Each row was made from one path, in order. Every step used is in the known rows, and no mark comes twice. Write each row's path.
Known rows:
tora-kifef-tusiv-duzema: [  4.2  -2.4  24.9  -1.6 -18.0  -9.2  28.1 -19.2   0.5 -17.6  -6.9  -3.4
  25.0  -6.0 -10.8   0.3  -0.2  10.6   6.7]
mugak-pudig: [  5.9  -4.6  10.2  -2.9  -2.0  -2.5  26.1  14.8  12.8   9.9  11.0 -13.2
   3.5   7.4 -10.8   0.0  -0.8   2.7   8.7]
kifef-limakol-pudig: [  4.9  41.6  22.7 -10.4   7.2  19.8  25.9  -2.4   2.2  -5.8 -20.5  26.0
  -2.5   2.3   7.2   0.9   4.8  10.6 -21.5]
pudig-mugak-duzema-tusiv-kifef-sozi: [ 41.3   5.2   7.0  26.4  -6.6   5.3  -4.4  -6.1  -2.3   8.5 -11.3 -42.0
 -11.8  11.0  27.6  -2.3  27.7  25.0   0.6]
limakol-pudig-mugak: [ 17.7  20.3  42.4  -0.7  11.2   3.3  15.2   0.6   6.9  17.6  -3.0 -16.7
 -22.4   8.4   0.5   1.3 -15.9  21.2   1.3]
tusiv-kifef-limakol-pudig: [ 21.3  19.5  29.9 -13.9   3.7  28.0  13.9  -5.3   3.7  -1.1 -26.6  22.7
   4.5   9.0  12.0   0.9  12.0  18.2 -19.7]
sozi-kifef: [43.0 26.4 18.4 -2.2 -4.0 -8.7 32.0  4.2  3.2  5.1  4.3 -8.3 17.6  6.9
  7.3 -4.3  2.4  4.3 -4.1]
tora-kifef-sozi-duzema: [ 14.3  59.7 -13.6  14.7 -17.7   0.7  15.9  -9.8  -0.1 -14.9  -0.5 -24.5
  17.1  11.4   1.0  -9.1  11.9  -4.5 -10.1]
limakol-pudig-mugak-duzema-tusiv-kifef-tora: [ 31.8   0.1  23.5  23.5  -5.8  14.2  17.8   0.2  -3.9  10.3 -29.3 -26.3
 -10.8   6.6   7.6   0.0  15.8  17.8  11.2]
sozi-kifef-tusiv-duzema-tora: [ 29.7 -16.2  -1.3  -3.1 -23.7   7.3  30.3  10.4  -2.4  -5.3  -2.4 -12.9
  15.3 -11.3 -11.8   2.4  18.8   9.0  34.8]
tusiv-kifef-limakol-pudig-mugak-duzema: [ 21.1  13.8  35.7  -7.4   6.7  10.8  14.8 -10.8   3.8  -4.7 -28.3  -2.8
  -4.3   5.7  21.3  -2.7  19.2  18.2  10.2]
tusiv-duzema-tora: [ 16.9  -7.1  -2.7  -5.8 -20.2   2.0  10.4  10.5  -3.3   3.9   3.2  -1.8
   4.7   1.2 -26.3  -1.5  12.3   4.3  32.6]
mugak-duzema: [  6.2  14.6   7.5  -1.6  -3.9 -11.2  11.5  -4.9   2.0 -18.2  -8.4   1.0
   1.7   2.0   7.7  -9.0  16.1  -3.5   7.1]
sozi-duzema-tora-kifef-tusiv: [ 28.4 -10.4  35.4  12.8 -23.9  12.5  19.2  -3.2  -0.1 -19.1  -2.0 -11.7
  14.4  -9.8  -3.1   2.4  20.1  -5.2  13.0]
limakol-pudig-mugak-duzema-tora: [ 29.0 -15.4  22.9  -1.6  -3.4  11.4   7.8  11.1   0.2  -0.9 -11.4 -13.5
 -19.4  -0.6  -5.7   0.5  20.9  10.6  38.3]
pudig-mugak: [ 19.6  20.9  39.1  12.0   4.1  -8.4  17.4   2.8   4.5  25.4   9.2 -17.0
 -15.4   8.7   2.5  -1.5 -10.0   2.8   6.8]
pudig-mugak-duzema: [ 12.9  14.8  26.8   3.8   3.1 -13.0  15.7  -4.2   3.2  -2.3  -6.3 -13.3
  -9.6   4.1  10.3  -6.7   9.4   2.1  19.5]
duzema-tora: [ 30.1 -14.8  12.0   6.6 -13.7   9.0   4.3  17.9  -1.2   8.7   7.9  -0.9
  -9.6   1.4 -13.5   0.3  15.0  -4.2  19.8]
tora-kifef: [ 34.3  -0.1  54.5   6.9  -6.3  -6.3   7.3 -14.1   0.5  -1.7   2.3   8.7
   9.2  10.3  -8.4  -1.8  -2.9   1.6  -9.6]
pudig-mugak-duzema-tora-kifef-tusiv: [ 36.9 -34.8  54.2  17.5 -12.5   8.3  18.9  -7.7  -0.3 -13.8  -7.4 -13.8
  -2.3 -12.4   7.8   7.4  22.5   3.7  23.8]

Write each row's path:
[ 34.2  40.7  52.4   6.2  -0.6   0.1  31.1  -0.2  -6.5   3.6 -22.6 -19.7
  -0.1  -2.1  10.4  -3.3  22.5  23.1  17.0]  sozi-kifef-limakol-pudig-mugak-duzema-tusiv
[ 44.4   6.9  27.0  -4.1  -1.4  18.6  29.1  10.6  -2.7  -0.1 -22.0  -2.5
  -4.4  -3.9   6.2   2.3  32.7  12.3  33.8]  sozi-kifef-limakol-pudig-mugak-duzema-tora
[ 18.1  37.5  48.5  10.7  -0.7   0.9  19.6   0.0  -6.5   4.2 -22.4 -14.3
  -9.1  -1.7   6.7  -3.8  20.8  18.0  12.9]  kifef-limakol-pudig-mugak-duzema-tusiv
[ 35.6  14.4  62.2   3.1   8.3  19.9  22.8  -1.1   0.3  16.1 -16.9   6.3
 -13.1   4.5  -1.1   7.5   3.9  19.2   7.9]  duzema-tora-kifef-limakol-pudig-mugak
[ 15.2  39.6  44.9   1.0  13.6  11.7  28.0  -1.8   3.5  17.1 -13.7   4.4
 -15.9   4.7   9.0   3.0  -5.3  15.7  -4.2]  kifef-limakol-pudig-mugak
[ -9.7   7.5   0.1  -3.1 -16.8  -8.8  29.1  -8.7   2.7 -14.6  -3.1  -7.8
  16.5  -9.2  -6.8  -2.0  -1.0   6.8   9.0]  kifef-tusiv-duzema
[ 27.6  16.3  54.2  -3.6   3.3  15.3  26.4  -5.4  -1.3  14.6 -19.8   3.9
  -2.8   3.0  -9.8   6.3   2.2  24.1  15.3]  tusiv-duzema-tora-kifef-limakol-pudig-mugak
[ 34.2 -33.8  46.8  17.1 -16.1  11.7  16.8  -3.0  -0.6 -12.2  -2.1  -2.4
   3.4 -11.5   1.7   7.4  17.2   0.8   9.3]  duzema-tora-kifef-tusiv
[ 44.3 -27.0  45.8   4.2 -13.4   3.3   2.7  -5.7  -4.1 -11.5  -7.3   4.8
   6.5   3.2 -11.7  -0.4  23.4   1.3  21.2]  mugak-duzema-tora-kifef
[ 26.8   0.1   0.2  22.2  -8.7  11.4  17.2   1.7  -0.2  10.3 -14.5  -2.9
   1.7   9.3   7.6  -0.3   9.6  -3.7  -3.8]  tusiv-kifef-tora
[ 22.9  54.5  13.2  24.1 -23.0  -2.6   9.8  -2.6  -7.5  -1.1  -0.4 -38.3
  11.8   6.8  -5.6  -9.2  17.6   6.1  -0.5]  tora-kifef-sozi-duzema-tusiv
[ 42.3 -10.1  48.6  -1.1  -7.5   9.7  -9.1  -4.5  -0.2  10.8 -16.3 -30.7
  -3.9  12.5   8.9  -5.8  19.2  31.2  15.1]  limakol-pudig-mugak-duzema-tusiv-kifef
[ 33.0  25.7  57.7   4.2   6.3  18.7  16.0  -2.0   0.6  25.9 -19.3  -8.8
 -11.0   8.1  10.7   2.4   4.7  26.8   0.9]  duzema-tusiv-kifef-limakol-pudig-mugak
[  0.5  72.7 -39.3  11.6 -15.9   0.9  18.7   0.5   2.4 -11.8   3.7 -29.6
   9.0   9.0   6.3 -10.7  13.0  -8.3  -8.7]  kifef-sozi-duzema
[ 34.1  13.9 -27.4   8.0 -25.5  22.7  -0.3  12.9  -0.3  -0.1  -0.1 -27.9
   5.8   9.0  -2.0  -5.2  34.3  -0.4  19.2]  tusiv-kifef-sozi-duzema-tora
[ 37.3 -21.4  40.5  -0.6 -19.3   0.8   7.7  -7.7  -4.7  -1.0  -2.0   4.3
  16.1   5.7 -29.1   0.8   9.4   9.1  21.4]  tusiv-duzema-tora-kifef
[ 46.9 -25.7  62.6   1.3  -4.4  10.7   4.7  -7.1  -2.0  -6.0 -15.2  -5.2
  -5.2   3.8 -11.7   3.2  15.1  16.2  25.3]  limakol-pudig-mugak-duzema-tora-kifef
[ 41.8  -1.6  18.7  19.8   0.1  13.7   8.1  -9.0  -1.7  -8.8 -17.3 -19.2
 -17.1   4.3  11.2   7.3  22.3  23.8   4.9]  limakol-pudig-mugak-duzema-tora-kifef-sozi
[ 33.5   1.5  -3.4  18.5 -13.9   5.5   9.4  -8.0  -4.9  -5.2  -5.2 -10.6
   0.7   5.8  -2.2   4.4  17.7  14.0   2.5]  tusiv-duzema-tora-kifef-sozi
[ 19.0  20.6  48.0   8.3  -1.9  -6.0   8.7  -0.3  -4.3   5.2 -12.5 -31.3
 -14.5   0.1  -0.4  -5.3  11.8  21.4  19.5]  limakol-pudig-mugak-duzema-tusiv
